Each row was made from one small tree. Brackets hold a mark, then the marks that hang from it, in the order of their numbers. Every link used is in the known rows. Write each row's tree.
Known rows
[Z_543 [Z_918 [Z_55 [Z_480 Z_797] Z_895]]]: [ 0.286  0.016 -0.094  0.318  0.770 -1.240 -0.623 -0.119  0.049 -1.461
 -0.495  0.039 -0.827 -0.191  0.886  0.624 -0.262  0.093  0.125  1.080
 -0.806  0.028]
[Z_55 Z_480 Z_895]: [-4.360  0.558  0.867  0.990  0.206 -0.756 -0.138 -0.479 -0.678  0.490
 -0.283  0.565 -0.391  0.273 -0.155  0.304  1.064  0.670 -0.187  0.589
 -1.500  0.226]
[Z_797 [Z_480 Z_543]]: [-0.781 -0.316 -0.032  0.043 -0.760  0.417  0.473 -0.314  0.904  0.282
  0.415  0.314  0.166  0.039 -0.600 -0.305  0.710 -0.203 -0.039 -0.240
 -0.225 -0.382]
[Z_480 [Z_55 Z_895] [Z_543 Z_918] Z_797]: [ 1.048 -0.267 -1.077 -0.281 -0.393  0.865 -0.192 -0.395  0.909 -1.414
  0.699 -0.919  0.005 -1.364  0.198 -0.599 -0.848 -1.405  1.632  1.423
  0.012  0.102]
[Z_468 [Z_55 Z_895]]: [-3.090  0.356 -0.105  0.700 -0.333 -0.433  0.296 -0.217 -0.445  0.835
 -0.093 -0.931  0.504  0.137  0.924 -0.100  0.551 -0.317 -0.559 -0.595
  0.818  0.347]
[Z_543 Z_918]: [ 1.312  0.407 -1.083  0.977 -0.447 -0.765  0.365  0.395  0.441 -0.002
 -0.258  0.452 -0.026 -0.200  1.923  0.201  1.890  0.088 -0.154 -1.377
  0.472  0.476]
[Z_797 [Z_480 Z_55]]: [-2.023 -0.010 -0.942 -0.974 -0.274  0.095 -0.359  0.434  0.644  0.116
  0.530 -0.985 -0.743  0.050  0.600 -0.457  0.325  0.026 -0.465  0.002
  0.051 -0.227]
[Z_480 [Z_55 Z_895] Z_543 Z_797]: [-3.356 -0.663 -0.054 -0.599 -0.420  0.960 -0.776 -0.206  0.630 -0.501
  0.876 -1.411 -0.251 -1.225 -0.366 -0.717 -0.850 -1.235  1.176  1.521
 -0.873 -0.254]
[Z_468 [Z_55 Z_480] Z_453]: [ 1.326  0.399  0.554  0.716  0.173 -0.788  0.663  0.385 -0.601  0.834
 -0.443  0.365  0.247  0.962  0.227  0.113  0.760  1.650 -1.602 -2.025
  1.334  0.054]
[Z_543 [Z_918 [Z_55 Z_895]]]: [-0.536  0.414 -0.807  0.398  0.031 -1.007  0.093  0.024  0.254 -0.862
 -0.483 -0.168 -0.352  0.042  1.692  0.231  0.991 -0.702 -0.214  0.180
  0.171  0.282]
[Z_432 Z_895]: [-5.658  0.270  0.210  0.411 -0.015 -1.612 -0.645  0.539  0.128  1.777
 -0.454  0.428 -0.026 -0.346  0.544  0.435  1.824 -0.166 -0.130 -1.627
  0.847  0.790]
[Z_468 [Z_55 Z_895 Z_918] Z_453]: [ 0.110  0.510  0.126  0.671  0.313 -0.101  1.265 -0.137 -1.257  0.626
 -0.185  0.303  1.077  0.602  0.037  0.586  0.235  0.641 -0.766 -1.349
  1.691  0.795]
[Z_480 [Z_55 Z_918] Z_543]: [ 0.849  0.124 -0.328 -0.488 -0.331  1.460  0.052  0.138  0.085  0.416
  0.149 -0.024 -0.002  0.126 -0.345 -0.585 -0.272 -0.293  0.326  0.091
 -0.281  0.097]
[Z_55 Z_895 Z_918]: [-3.389  0.535  0.111  0.808  0.236 -0.135  0.224 -0.260 -0.862  0.599
 -0.174  0.609  0.234  0.149  0.295  0.639  0.874  0.181  0.185  0.113
 -0.738  0.765]
[Z_797 [Z_480 [Z_55 Z_895 Z_918] Z_543]]: [-0.721  0.232 -0.306 -0.818 -0.026  1.659  0.517 -0.965  0.025 -0.473
  0.630 -0.216  0.238  0.140 -1.587 -0.320 -1.122 -0.666  0.746  1.742
 -0.441  0.125]
[Z_777 Z_432]: [-2.758 -0.035 -0.044  0.727 -0.884 -0.536 -0.994  1.120 -0.183  1.332
 -0.007  0.611  0.324 -0.686  1.398 -0.506  1.630  0.212 -0.259 -0.936
 -0.516  0.302]
[Z_480 [Z_55 Z_918] Z_543 Z_797]: [ 0.995 -0.583 -0.475 -0.758 -0.061  1.299 -0.595  0.463  0.371 -0.093
  0.545 -0.515 -0.165 -0.586 -0.298 -0.387 -1.115 -0.435  0.881  0.386
 -0.475 -0.045]
[Z_468 [Z_55 Z_480 Z_918] [Z_453 Z_895]]: [ 4.012  0.920  1.392 -0.187  0.736 -0.584  0.667  0.285 -1.642  1.327
 -0.761  1.267  0.638  1.380 -0.983  0.652 -0.200  1.591 -1.098 -1.395
  1.321 -0.046]
[Z_468 [Z_55 [Z_480 Z_797] Z_918] Z_453]: [ 3.236 -0.030  0.402  0.409  0.894 -0.462  0.359  0.482 -1.037  0.429
 -0.319  0.700  0.382  0.637 -0.098  0.820 -0.631  1.754 -0.935 -1.656
  1.081  0.311]
[Z_468 [Z_55 [Z_480 Z_543]] Z_453]: [ 2.837  0.121  0.855  0.613 -0.248  0.225  1.095 -0.189 -0.179  0.671
 -0.229  0.559  0.662  0.896 -0.907 -0.399  0.188  1.037 -1.110 -1.563
  1.148 -0.258]
[Z_543 [Z_918 [Z_55 [Z_480 Z_797]]]]: [ 2.697 -0.163 -0.467  0.146  0.545 -1.377 -0.811  0.639  0.450 -1.012
 -0.621  0.192 -1.022  0.038  1.481  0.515  0.131  0.458 -0.334 -0.121
 -0.399 -0.186]

Write each row's tree
[ 1.233  0.247  0.750 -0.385 -0.232 -0.989  0.390  0.731 -0.514  1.480
 -0.191 -0.150  0.706  0.410  0.193  0.027  0.774  0.326 -1.112 -2.124
  2.086 -0.403]  [Z_468 Z_55 [Z_453 Z_895]]
[ 1.573  0.031 -0.638 -1.014 -0.218  1.582  0.360 -0.268  0.401 -0.009
  0.476 -0.037  0.065  0.390 -1.035 -0.452 -0.786 -0.174  0.234  0.543
 -0.111 -0.074]  [Z_797 [Z_480 [Z_55 Z_918] Z_543]]
[-0.987 -0.903 -0.440 -0.748 -0.574  0.773 -0.905  0.477  0.992 -0.098
  0.791 -1.268 -0.514 -1.027  0.225 -0.882 -0.483 -0.766  0.644  0.361
 -0.487 -0.541]  [Z_480 Z_55 Z_543 Z_797]
[-0.507 -0.273 -0.644 -0.943 -0.680  1.086  0.038 -0.215  1.046 -0.067
  0.727 -0.810 -0.303 -0.061 -0.614 -0.940 -0.159 -0.453  0.004  0.448
 -0.099 -0.535]  [Z_797 [Z_480 Z_55 Z_543]]
[ 3.786 -0.136 -1.050 -0.364 -0.533  0.082  0.657 -0.084  1.354 -1.124
 -0.110  0.255 -0.075  0.378  0.413 -0.208  0.346 -0.684 -0.265 -0.124
  0.658 -0.415]  [Z_797 [Z_480 [Z_543 [Z_918 Z_55]]]]
[-0.816  0.623  1.145  0.901  0.301  0.706  0.616 -1.162 -0.891  0.278
 -0.279  1.436  0.430  0.576 -1.737  0.365 -0.100  0.507  0.515  1.236
 -1.644  0.349]  [Z_55 [Z_480 Z_543] Z_895 Z_918]
[ 1.029 -0.570 -0.505  0.041 -0.191 -0.144 -0.195 -0.237  0.944 -1.551
  0.033 -0.359 -0.054 -0.840  0.644 -0.002 -0.352 -1.404  0.893  0.928
 -0.115 -0.189]  [Z_480 [Z_543 [Z_918 [Z_55 Z_895]]] Z_797]
[ 2.458  0.333 -0.202  0.539  0.167 -0.205  1.125  0.676 -0.886  0.980
 -0.319  0.473  0.833  0.860  0.629  0.442  0.600  1.091 -1.266 -2.587
  2.100  0.588]  [Z_468 [Z_55 Z_918] Z_453]
[-3.968 -0.414  0.768  0.005  0.738 -1.213 -1.260  0.067 -0.244 -0.473
 -0.331 -0.370 -1.029 -0.138  0.337  0.488 -0.209  0.172 -0.194  1.270
 -1.646 -0.365]  [Z_918 [Z_55 [Z_480 Z_797] Z_895]]
[-2.487  0.083  1.162  0.190  0.097  0.026 -0.168 -0.817 -0.053 -0.177
 -0.441  0.165 -0.433  0.562 -0.916 -0.255  0.073 -0.133 -0.255  1.441
 -1.595 -0.512]  [Z_918 [Z_55 [Z_480 Z_543] Z_895]]
[-1.291 -0.369 -0.148 -0.602  0.134  1.381 -0.418 -0.313 -0.081 -0.478
  0.709 -0.640  0.107 -0.820 -0.848 -0.220 -1.478 -0.882  1.349  1.631
 -0.821  0.162]  [Z_480 [Z_55 Z_895 Z_918] Z_543 Z_797]
[ 1.314 -0.318  0.794  0.507  0.356  0.506 -0.283 -0.216 -0.319  0.183
 -0.090  1.218  0.033  0.067 -1.078  0.398 -0.606  0.800  0.555  0.351
 -1.498 -0.028]  [Z_55 [Z_480 Z_543 Z_797] Z_918]
[ 4.006  0.123  1.252 -0.437  0.970 -0.689  0.015  0.550 -1.407  0.850
 -0.409  0.855  0.525  0.642 -1.062  0.909 -0.973  1.360 -0.502 -1.151
  1.196 -0.212]  [Z_468 [Z_55 [Z_480 Z_797] Z_918] [Z_453 Z_895]]
[-2.270  0.468 -0.697 -0.805  0.406  0.668  0.216 -0.384 -0.407 -0.248
  0.399 -0.434 -0.232  0.217 -0.471  0.201 -0.595 -0.008  0.235  1.246
 -0.295  0.404]  [Z_797 [Z_480 [Z_55 Z_895 Z_918]]]
[-2.378 -0.653  1.091 -0.032  0.298 -0.205 -0.859 -0.530  0.196 -0.752
 -0.112 -0.189 -0.634 -0.213 -0.861 -0.015 -0.716 -0.321  0.329  1.746
 -1.920 -0.644]  [Z_918 [Z_55 [Z_480 Z_543 Z_797] Z_895]]
[ 0.973  0.171 -0.433  0.362 -0.405  0.023  0.475 -0.459  0.681 -1.034
 -0.300  0.026  0.086 -0.056  0.501 -0.269  0.435 -1.174  0.322  0.669
  0.015  0.029]  [Z_480 [Z_543 [Z_918 [Z_55 Z_895]]]]
[-4.850 -0.430 -0.446 -0.559  0.036 -0.113 -1.132  0.299  0.174 -0.185
  0.665 -1.690 -0.713 -1.159  0.763 -0.252 -0.372 -0.608  0.623  1.020
 -0.712  0.070]  [Z_480 [Z_55 Z_895] Z_797]
[ 3.241 -0.736 -0.819 -0.073 -0.381 -0.162 -0.314  0.491  1.273 -1.120
 -0.054 -0.163 -0.259 -0.623  1.188 -0.176 -0.031 -0.951  0.348 -0.223
  0.264 -0.422]  [Z_480 [Z_543 [Z_918 Z_55]] Z_797]
[ 8.209  0.057  0.685 -0.170  0.031 -0.243  0.674 -0.042  0.018 -0.285
 -0.157  0.742  0.846  0.038 -1.132  0.068 -0.972  0.296  0.160 -0.803
  1.850 -0.588]  [Z_468 [Z_55 [Z_480 [Z_543 Z_918] Z_797]] [Z_453 Z_895]]
